Each row was made from one small tree. The marks that hang from a mark follow it in brackets, in alphabetical order. Every link used is in the known rows. Write each row's tree.
In the rows, zero is written as 128.
Known rows
bebom(duzagav(mifato) gageze(bezi safib)): [138 122 124 109 143 133 118 159 116 158  86 127 173  18  88 115  51 137
 140 154  70 153 154 133 140 186 110 167 139 134 176 118 154 154  69 114
 129 137 120 140 117 147  98 130 135 138 171]
monid(kinez(vosamar(befufan nater))): [150 117 173 123 153  82  79 123  93 117 106 120 130  90  79 124  71 136
  94 136 144 133 151 133 133 203 110 208 162  76 125 109 126 121  93 118
 124 107  98 152 108 147 131 127  92 138 185]
bebom(duzagav gageze(safib)): [134 133 132 111 133 140 138 163 139 147 103 132 178  88 102 117  76 134
 144 132  89 157 136 109 128 187 105 179 140 163 151 116 133 155  92 136
 144 130 123 141 128 132 119 108 114 118 160]
lunor(kimo(muma(vosamar(kinez))) pezona): [136  83 158 120 137  81 141 122 130 133 139 143 179  58 113 107 137 151
  84 171 144 121 179 113 134 130  99 176 154 194 106 128  85 134  82 103
 147 114 121 154 157 108  97 170 165 130 182]
vosamar(befufan kinez lunor(kimo pezona) muma nater): [147  97 176  72 133 107  92 113 147 118 131 120 131 155  88 119 114 134
 140 194 158  94 178  87 140 154  99 182 178 124  83 124 129 119  91 151
 118 111  89 134 108 142  73 180  72 134 186]
kimo(muma(vosamar(nater))): [148  95 177 137 151  66 110 158 146 125 124 139 155 111  92 122 121 143
 107 156 152 143 137 118 121 183  99 186 151 152 124 103 130 126  92 149
 135 112 159 180 129 132  70 142 142 135 191]
logok(safib(gageze(bezi)) zegof(pezona)): [133 121 142  50 118  96  55 154 150 147  84 121 154  46  82 110  92 140
 109 157 101 138 184 122 140 160 128 154 112 158 198 114 120 137 116  92
 121 145  86 167 158 164 103 134 138 135 166]
lunor(vosamar(befufan(duzagav) muma nater)): [151  92 172 124 141  89 100 143 145 105 119 124 121 122  86 141 104 127
 133 144 138 136 126 100 141 193 101 205 183 117 126  81 119 120  88 175
 154 118 140 142  97 169  72 135  88 132 203]
safib(gageze(bezi)): [137 140 141 134 166  78 125 163 129 117 117 135 181 107 112 108 105 135
 119 135 132 130 144 108 134 153 122 159 121 118 159 118 133 141 106 130
 114 131 113 160 143 152  90 157 154 141 167]
befufan(duzagav vosamar(kinez lunor nater)): [151  95 164 117 121 119  70 140 137 125 130 134 127 151  88 136 123 142
 160 154 115 144 168  56 123 170 109 201 173  92 122 117 142 153  78 166
 146 107 136 130  71 158  59 160  35 126 179]
bebom(duzagav(mifato) gageze(bezi)): [141 123 126 139 162 123 104 158 121 156 107 119 178  53 108 123  66 128
 142 138  72 142 135 122 154 190 116 162 153 124 175 108 138 165  71 110
 123 129 116 132  96 130  92 120 156 144 176]
nupo(lunor(kimo(muma) pezona)): [142 104 128  95 165 110 135 121 134 162 146 130 164 141 138 129 139 144
  95 163 122 113 127 135 125 132  99 181 143 161 116 116 108 145  87 112
 131 120 117 135 149  90 116 184 147 125 164]
kimo(muma(vosamar(befufan(duzagav) kinez))): [149  81 226 164 138  95 114 118 131 126 112 142 167  97  77 121 123 152
 104 160 133 142 171  65 145 191 120 193 186 169 114 130 115 129  68 133
 136 111 137 140  76 142  82 144 154 145 194]
tupof(besir(kimo(muma(vosamar(nater))))): [149  98 131  51 175  93 127 165 131 128 125 141 151 107  89 126  97 125
  92 160 146 126 134  65 134 150 107 195 147 124 132 116 129 128  70 122
 116 100 133 169 105 125 103 148 151 130 188]
gidi(nupo(lunor) vosamar(nater)): [156 122 177 116 144  86  60 124 117 126 132 118 137 164  86 125  90 123
 109 166 160 158 111 145 102 167  88 206 153  83 114  96 163 176  95 149
 135 105 123 154 125 108 105 171  86 135 163]
lunor(kimo(muma) pezona vosamar(befufan(duzagav(mifato)))): [140  78 152  88 149  97 136 106 134 143 133 118 134  12 122 143  97 141
  93 150 113 125 169  86 137 155  96 203 163 144 129  99  95 126  50 105
 150 117 123 130 125 132 120 155 126 133 208]
muma(vosamar(befufan(duzagav) kinez lunor nater)): [157 106 210 121 113  94  49 128 144 111  90 123 140 158  53 129 100 140
 135 155 129 135 171  18 132 176 117 206 184 101 115 121 143 113  94 171
 129 101 136 126  59 150  67 138  42 139 190]
besir(kimo(muma)): [139 102 114  86 168  91 150 144 122 131 131 147 163 100 125 124 119 137
 113 143 149 112 139  99 134 139 107 179 130 123 125 126 108 114  64  99
 121 121 120 164 127 128 130 161 184 131 168]
tupof(besir(kimo(muma(vosamar)))): [146  97 133  67 182  93 150 158 127 131 124 148 172  93  97 123  95 130
  93 156 143 126 131  69 135 138 116 191 149 142 133 131 114 129  71 106
 122 105 125 158 101 113 115 152 182 128 183]
gidi(nupo vosamar(lunor(pezona) nater)): [148 132 187 101 127  87  50 136 139 127 136 122 126 121  92 128  92 131
 126 167 169 160 124 117 104 147  88 201 151  89 106 104 162 178 109 153
 139 108 127 147 133 115  92 177  56 118 171]
logok(zegof(pezona)): [143 102 139  92 137 100  94 148 155 138 104 123 143  96 103 116 121 138
 114 130 110 143 149 134 144 152 123 166 148 174 159 111 126 143 128  83
 134 124 105 154 116 124 108 142 125 125 158]
monid(kinez moza): [144 117 167 147 169 123 117 118  97 114 133 126 162  90 125 124 121 146
 128 141 141 145 125 118 158 174 112 187 147 132 141 140 128 104 123 100
 149 126 106 139 135 106 142 134 162 126 166]
voze(namim vosamar(lunor(kimo) muma nater)): [153  79 127  33 130  60  91 173 168 115 151 138 148 183  86 132 142 127
 117 172 170 111 136  74 108 154  81 176 162 102 125 109 119 105  89 203
 142 130 118 169 125 109  91 180  97 129 185]
safib(gageze): [138 136 142 141 160  93 147 156 140 110 125 126 174 135 117 115 113 137
 130 119 138 127 147  95 120 160 116 172 125 125 142 117 121 136 110 116
 128 120 112 157 134 132 121 124 137 131 159]
kimo(muma(vosamar)): [145  92 173 156 156  66 136 153 137 132 123 147 175  97  97 119 125 150
 108 154 146 142 136 131 123 172 110 180 153 174 128 118 113 125  93 130
 141 118 151 164 124 116  85 148 179 133 183]
gidi(nupo(lunor(kimo vosamar(befufan kinez muma)))): [154  89 160 136 144  93 111  93 117 117 143 118 160 135  85 104  75 132
 119 194 151 118 133 178 123 150  95 180 175 137  95 117 110 139  74 116
 140 111  82 128 129 108 117 205 138 143 176]
tupof(besir(kimo(muma(vosamar(kinez lunor))))): [152  91 133  70 167 105 143 145 134 135 129 149 177 108  89 116  96 140
 118 179 142 120 155  65 135 134 124 188 156 128 122 154 111 115  67 102
 114 102 109 136  84 107 100 179 162 125 177]
monid(kinez): [145 116 155 158 154 114 125 137  88 122 113 138 170 113 114 119 104 144
 121 128 144 135 138 144 142 160 113 180 140 121 125 129 116 128  98  82
 142 121  95 136 116 131 126 131 145 126 165]
vosamar(kinez): [143 106 136 167 142 119 133 130 120 115 112 142 171 122  99 103 132 144
 133 143 138 121 157 126 142 140 115 168 156 146 117 141 118 133  98 106
 135 114 108 147 110 131 112 154 135 131 156]
nupo(lunor(kimo(muma(vosamar(nater))))): [153  95 131  89 160  69 111 134 134 141 135 126 161 163 107 124 119 137
  92 170 131 121 131 120 110 160  92 193 141 136 121 102 118 117  80 144
 124 107 137 158 139 102  87 171 127 140 177]
bebom(gageze): [138 129 125 125 153 109 156 166 152 126 127 127 172 134 117 106 106 134
 146 122 111 132 137 100 129 160 111 170 148 141 143 109 127 152 104 131
 128 120 116 149 130 123 114 111 125 130 162]
zesak(duzagav vosamar(befufan kinez muma)): [145  84 192 225 132  82 111 124  85  97  70 127 164 110  87 119 141 136
 134 190 135 124 170 129 133 203 118 195 195 178 113 126 106  96 101 145
 129 124  90 130  49 156  96 185 146 160 176]
nater(vosamar): [139 107 180 168 163  75 124 148 119 123 108 138 159 114  84 122 112 132
 128 130 134 140 134 125 109 128 116 183 159 115 145 110  98 121 110 144
 159 121 120 156 124 143 116 156 117 140 172]
muma(vosamar(befufan kinez)): [146 101 196 153 133  80 113 117 122 111  83 136 174 119  66 107 106 140
 112 160 144 126 175  74 134 159 126 190 187 143 117 137 123 114 105 132
 138 108 113 148  96 136 103 141 133 148 178]
besir(kimo(muma(vosamar(befufan(duzagav(mifato)))))): [148  80 169  87 153  81 118 118 110 127 105 131 147  67  88 142  92 139
  99 141 122 124 167  38 136 163 113 202 163 102 132 115 118 103  40  99
 129 112 132 140  73 135 122 129 169 146 196]
muma(vosamar(kinez lunor)): [151 101 159 148 127  82 102 140 135 117 101 141 182 140  79 108 114 152
 143 167 139 130 161 101 119 135 120 182 164 135 118 144 118 110 109 131
 140 109 127 129 102 114  77 161 114 128 165]
logok(zegof): [146 104 107 120 150  99  98 151 148 123  91 133 142 118 105 102 118 135
 126 123 123 135 131 134 141 147 116 171 150 145 144 106 115 129  94  99
 141 127 123 155 114 125 126 136 123 127 161]
kinez(vosamar): [143 117 117 136 157  69 116 144 119 116 114 139 150  87  95 114 112 144
 102 130 127 135 121 156 117 156 110 194 151 121 136 115 119 133 101 131
 138 113 140 158 120 115 130 145 122 128 169]
voze(vosamar): [139 107 144 127 145  77 125 152 137 121 105 149 165 132 100 129 125 129
 138 142 137 131 130 123 117 134 106 183 159 145 135 120 115 123 114 151
 151 121 127 165 126 115 121 161 146 133 170]
zesak(vosamar(nater)): [144 115 132 168 141  62  99 159 136 104  98 128 134  96  96 122 120 131
 125 151 141 130 143 129 113 152 102 196 156 113 130 104 125 130 117 156
 137 110 148 178 122 135 111 151  79 137 171]
befufan(duzagav vosamar(kinez lunor(kimo) muma nater)): [151  69 155  84 127  96  89 129 126 110 150 135 130 147  92 131 129 139
 154 178 126 130 171  77 126 167  96 195 170 113 103 111 122 143  56 167
 146 111 128 133  82 152  44 174  66 132 190]
muma(vosamar): [143 110 157 148 142  68 117 153 124 113  99 141 171 120  90 117 117 142
 112 137 137 141 134 109 119 140 115 186 155 151 131 118 120 124 115 136
 150 114 145 155 120 120  97 133 141 131 174]
befufan(duzagav(mifato) vosamar(lunor nater)): [154  94 151  99 136 110  70 142 127 132 120 119 104 119  91 155  98 139
 163 139  97 147 154  67 110 175 103 206 162  63 140  99 165 150  67 148
 144 108 150 134  57 149  73 130  41 133 189]
vosamar(befufan lunor(kimo pezona)): [139 131 153  47 148  98 103 120 143 138 112 119 142 140 114 129 100 135
 122 150 136 108 146  49 124 116 110 193 148 118 111 130 135 124 107 140
 116 117 102 128 114 121 130 171  80 130 175]
neri(mifato): [146 120 126 149 160  93 141 152 141 110 119 134 147 109 119 114 133 135
 135 122 140 123 130 131 134 149 110 168 140  79 139 122 119 134 101  92
 122 110 131 145 112 121 124 157 157 141 165]
nupo(lunor(vosamar(befufan muma))): [155  95 149 137 161  89 135 127 131 135 118 125 159 173 102 132 101 134
 133 172 132 121 118 162 121 170 117 194 186 121 129 106 111 113 106 152
 151 124 109 124 111 119  88 172 141 134 175]
voze(namim vosamar(befufan kinez nater)): [150  89 173  94 115  94  82 144 158 115 109 133 147 155  60 121 135 122
 101 158 165 116 183  35 131 179 103 180 199 100 129 124 135 119  94 186
 140 120  99 178 102 142 126 156  85 145 183]
vosamar(befufan kinez muma): [148  88 192 157 147 113 136 112 118 106 109 139 160 143  80 109 122 139
 139 173 155 111 159 127 152 177 122 171 193 155 100 136 123 127  90 127
 131 120  91 142  82 148  93 155 160 145 177]
namim(voze(vosamar(befufan kinez muma nater))): [155  88 231 147 118 108 121 138 135 126  96 129 152 169  81 126 129 119
 151 180 167 116 146 149 122 179 112 185 189 140 130 118 138 103  97 195
 135 108 112 185 109 139 104 156 133 157 183]

Write each row's tree
[146  88 121  66 153  55 128 132 138 101 130 120 133 106 102 123  86 120
 117 165 157 111 142 128 125 161  90 196 160 124 116  92 108 107  82 164
 140 113 115 168 148 155  95 159 107 141 200]
lunor(kimo vosamar(befufan muma nater))
[140  97 191  75 138  80  88 125 143 133 127 126 133  84 101 137 123 137
  70 148 133 133 157  36 138 162  91 202 157 164 111  94 119 139  74 148
 137 110 147 151 124 138  93 142 106 135 207]
lunor(kimo(muma(vosamar(befufan(duzagav) nater))) pezona)
[154  78 179 113 134 116  79 142 131 136 135 121 102 120  93 162 122 143
 161 160 107 145 158  99 120 178  99 196 186  88 125  86 150 162  73 149
 162 118 145 118  69 143  46 139  67 122 197]
befufan(duzagav(mifato) vosamar(lunor(pezona) muma nater))
[151  80 199 185 147  78 115 119 112 104  87 122 130  66  76 139 110 138
 132 159 118 130 154 111 132 181 117 201 196 124 126 106 122 124  81 133
 145 119 137 131  49 137 110 137 130 152 193]
zesak(vosamar(befufan(duzagav(mifato)) muma))
[162  95 179 102 149  82  60 125 133 114 113 113  98 115  58 145  89 141
 133 154 118 131 139 107 122 210 104 215 185  65 124  92 154 120  71 161
 122 107 146 125  42 138  82 130  63 140 201]
kinez(vosamar(befufan(duzagav(mifato)) lunor muma nater))
[142 113 177  78 123 131  86  97 136 131 114 125 144 130  99 127 120 143
 124 152 118 112 176  14 147 128 114 197 170 128 101 142 121 129  79 129
 124 111 100  98  77 134 115 170  59 130 176]
vosamar(befufan(duzagav) kinez lunor(kimo pezona))
[145  79 178 139 144 101 126 147 112 116 136 147 142 133 100 142 140 141
 137 145 117 153 131 110 130 176 110 191 181 147 124 101 123 164  78 157
 169 126 145 135  80 151  68 142 138 129 187]
befufan(duzagav vosamar(muma))
[139 111 124  96 133 116 118 120 136 131 131 136 164 123 118 110 130 148
 135 164 133 104 172  94 131  99 107 174 143 141 104 148 106 126  98 107
 130 113  96 123 130 110 111 187  91 119 158]
vosamar(kinez lunor(kimo pezona))
[146  79 176 176 145  81 140 137 132 126 124 151 184  93  92 106 131 155
 112 170 146 136 164 135 132 169 113 175 167 176 116 133 105 124  82 114
 142 114 135 160 117 120  80 156 179 137 179]
kimo(muma(vosamar(kinez)))
[136 111 163 103 154  75 107 140 133 139 124 131 152 115 101 127 110 136
 126 146 130 127 148  96 101  91 108 189 145 110 133 115  89 113 107 145
 155 120 110 134 143 125 112 186  79 130 173]
nater(vosamar(lunor(kimo pezona)))
[154  94 189 137 142 111 123 115 136 115 112 136 158 169  78 114 111 144
 166 185 156 108 158 114 141 172 125 175 189 130  96 146 130 112  97 141
 121 120  92 122  67 136  79 173 126 138 173]
vosamar(befufan kinez lunor muma)
[149 119 170 107 144  82  60 132 128 110 102 121 106 111  71 134 103 132
  95 120 120 140 131  70 131 194 106 219 168  87 130  91 147 138  88 171
 125 103 154 153  78 151 118 121  55 140 191]
kinez(vosamar(befufan(duzagav) nater))
[146  99 184 168 147  92 112 135 129 126 113 138 166 131  73 113 110 143
 158 158 135 133 163 117 108 122 123 180 167 100 135 138  93 106 104 139
 151 115 102 131 105 135  98 185  87 138 164]
nater(vosamar(kinez lunor))
[153  74 168 107 107 101  84 163 172 129 147 142 151 170  76 129 165 140
 126 184 168 119 169  90 126 162  93 165 200 115 117 118 114 121 105 187
 159 133 102 146 117 117  70 185  90 116 179]
voze(namim vosamar(kinez lunor(pezona) muma nater))
[152 117 138 123 133 120  87 143 148 118 118 130 144 169  88 114 120 141
 162 160 144 117 154 101 127 153 106 180 150  99 114 133 143 122 104 138
 117 106 118 145 103 137  81 166  55 126 160]
vosamar(kinez lunor nater)
[153  66 157 124 117  88 104 165 153 105 135 147 158 157  69 118 164 131
 112 172 172 118 164 101 132 179  91 162 197 124 120 115 112 120  92 181
 158 128 106 173 116 129  87 163 130 131 180]
voze(namim vosamar(kinez muma nater))
[146  97 224 154 157  99  97 114 108 124  86 118 130  88  61 143  89 130
 127 119 106 145 157  60 120 156 123 204 181  88 149 104 120 122  78 136
 153 116 122 132  59 160 129 125  94 157 192]
nater(vosamar(befufan(duzagav(mifato))))
[154  99 223 127 117 140  64 120 152 121 122 122 118 170  76 140 134 141
 150 172 139 120 165  58 155 182 110 191 200 113  91 114 141 135  93 163
 130 115 113 104  56 158  52 150  53 125 190]
vosamar(befufan(duzagav) kinez lunor(pezona) muma nater)
[147  90 167 224 135  94  99 105  75 110  51 111 150  58  83 124 113 138
 135 170 108 122 195 112 124 191 121 203 185 143 136 131 127  94  85 102
 120 114  89 130  35 147 134 167 119 169 173]
zesak(duzagav(mifato) vosamar(befufan kinez))
[134 134 120  88 141 108 148 172 139 135  93 143 171  64  91  95  84 143
 133 154 104 144 159 123 130 153 111 164 133 144 159 121 152 146  99 149
 121 139 122 164 161 157  89 156 123 132 166]
bebom(gageze(bezi safib))
[152 101 148 122 140 101  88 129 135 116 100 110 112  79  84 144  81 128
 130 124 115 135 151  77 133 182 103 212 173  84 145  88 140 121  76 141
 146 108 139 143  90 162 106 121  63 140 199]
lunor(vosamar(befufan(duzagav(mifato)) nater))
[159  95 210 117 127 126  68 121 145 109 117 124 123 187  66 132 120 139
 163 169 141 119 155  59 149 197 111 193 191 101  96 118 145 120  81 170
 121 112 117 115  42 162  55 150  60 137 188]
vosamar(befufan(duzagav) kinez lunor muma nater)
[157 115 171 160 136 112  72 107 133 124 125 110 137 148  75 112  73 129
 125 176 148 133 133 152 121 168  98 187 176  96 110 107 140 151  94 133
 132 103  96 142 123 124 108 186  83 141 173]
gidi(nupo(lunor(vosamar(befufan kinez nater))))
[161  88 198 153 137  94  75 110 110 113 143 126 148 170  69 114 106 130
 124 201 171 147 135 186 116 184  89 190 183 110  90 106 141 172  82 140
 144 107 100 144 113 111  72 185 120 137 166]
gidi(nupo(lunor) vosamar(kinez muma nater))
[148 100 138  88 126  80  88 179 161 120 124 138 145 153  84 131 148 124
  99 136 159 129 138  60 116 162  90 178 167 106 146 105 134 128 105 190
 150 126 129 185 127 125 119 147  92 130 177]
voze(namim vosamar(nater))
[153 104 165 109 158  62 106 131 134 120 116 133 139 133  77 123  97 145
 129 166 141 123 124 142 115 182 117 199 180 104 116 120 129 112 103 165
 124 118 125 133  83 121  97 163 119 135 182]
kinez(vosamar(befufan lunor muma))
[148 123 149 103 154  67  81 133 132 114 101 122 115 107  74 122  92 130
  96 136 137 128 138 109 120 187 106 208 167  89 127 100 147 131 102 166
 117 104 137 174 104 143 125 133  75 144 186]
kinez(vosamar(befufan nater))
[151  67 193 122 123  91 124 137 144 113 118 147 172 153  64 118 149 133
 108 176 169 115 173  75 138 179 112 167 216 141 118 135 110 116  90 172
 156 134  87 156  91 127 112 168 160 143 185]
voze(namim vosamar(befufan kinez muma))
[148  76 155 115 137  76 132 171 148 116 131 153 169 157  87 126 161 134
 108 155 163 126 131 108 123 165  99 164 185 140 134 115 111 122  99 176
 166 140 116 164 116 111 111 159 169 128 179]
voze(namim vosamar(muma))
[149 123 164 117 153  98  61 121 117 127 148 114 125  73 111 135 108 151
 117 159 136 151 133 122 138 185 101 209 156  87 138 121 131 104 133 133
 144 117 119 131 141  96 121 147  85 112 176]
monid(kinez(vosamar(lunor(pezona) nater)) moza)
[140  88 182  95 136  77 108 116 142 131 125 128 151  75  95 115 118 139
  80 178 150 115 189  78 135 155  96 188 167 166 100 116 108 127  80 131
 132 106 116 166 145 133  93 161 124 141 196]
lunor(kimo(muma(vosamar(befufan kinez nater))) pezona)
[142  94 170 104 171  59 125 138 139 138 137 137 163 113  96 121 103 140
 134 160 138 129 143 116  97 125 105 186 136 119 135 122  92 101  81 147
 138 120 124 151 129 123 104 193 112 141 179]
nater(vosamar(lunor(kimo(muma))))
[155  75  96 110 146  86 129 122 128 118 146 124 162 157 107 115 117 132
 126 186 138 105 147 178 123 147  90 186 167 127 113 104  90 113  80 134
 149 112 101 139 148 118  78 187 112 132 172]
nupo(lunor(kimo vosamar(kinez muma nater)))
[141 102 197 175 140 105 107 132 133 138 116 137 163 122  80 119 122 145
 146 159 132 131 173 110 113 110 122 178 176 111 129 131  90 120 114 136
 160 120  98 120 118 133  93 186  81 128 164]
nater(vosamar(kinez lunor(pezona)))
[146 120 148 128 123 132  78 142 153 132 122 127 138 148  99 121 130 144
 150 162 141 117 165  98 133 140 105 178 160 107 108 127 137 136 114 136
 129 110 113 134 116 134  78 167  49 116 162]
vosamar(kinez lunor(pezona) nater)
[141 106 143  52 129  99  68 142 139 135 141 126 113 131 115 151 124 135
 131 142 111 140 153  38 114 137  94 208 150 102 122  96 137 159  81 172
 150 111 147 134 108 147  75 162  26 118 188]
befufan(duzagav vosamar(lunor(kimo pezona) nater))
[149 114 172 180 122  87  54 133 112 108  64 112 137 138  82 128 116 132
 151 183 129 123 174  80 116 197 114 211 174 118 123 125 138  86 109 169
 103 111 103 134  44 160  94 189  43 155 172]
zesak(duzagav vosamar(befufan kinez lunor nater))
[146  96 204 137 156  66 128 136 139 131 107 141 164 106  86 121 108 145
 103 158 149 138 144  98 127 186 117 189 169 164 122 120 126 119  91 142
 132 116 143 163 106 129  92 144 169 145 192]
kimo(muma(vosamar(befufan)))
[149  95 129  75 149  87 109 121 140 138 137 111 136 151 115 138 105 124
 106 177 136 109 137 139 122 150  93 198 178 116 116  85 105 121 100 158
 148 117 106 134 153 123  89 177  96 129 188]
nupo(lunor(kimo pezona vosamar(befufan muma nater)))
[149  83 214  96 168  78  99 107 127 141 114 119 131  84  75 142  82 138
 132 148 109 133 163  54 108 153 112 207 160  90 138 113 109 102  49 139
 131 114 121 125  68 142 116 164  91 158 200]
nater(vosamar(befufan(duzagav(mifato)) lunor(kimo(muma))))
[139 121 122 131 127  68  59 155 118 119  93 111 136 111 120 139 136 132
 124 167 120 123 147  91 104 151  88 211 135 140 130 100 119  98 115 161
 121 116 122 137 103 134 101 198  41 135 171]
zesak(duzagav vosamar(lunor(kimo pezona) nater))
[149 117 197  92 143 105  77 142 159 130 120 120 118 178  89 141 115 133
 149 171 158 115 134  98 133 175 106 187 180 108 102 102 154 129 120 179
 125 121 117 134  97 147  63 155  73 125 189]
vosamar(befufan lunor(pezona) muma nater)
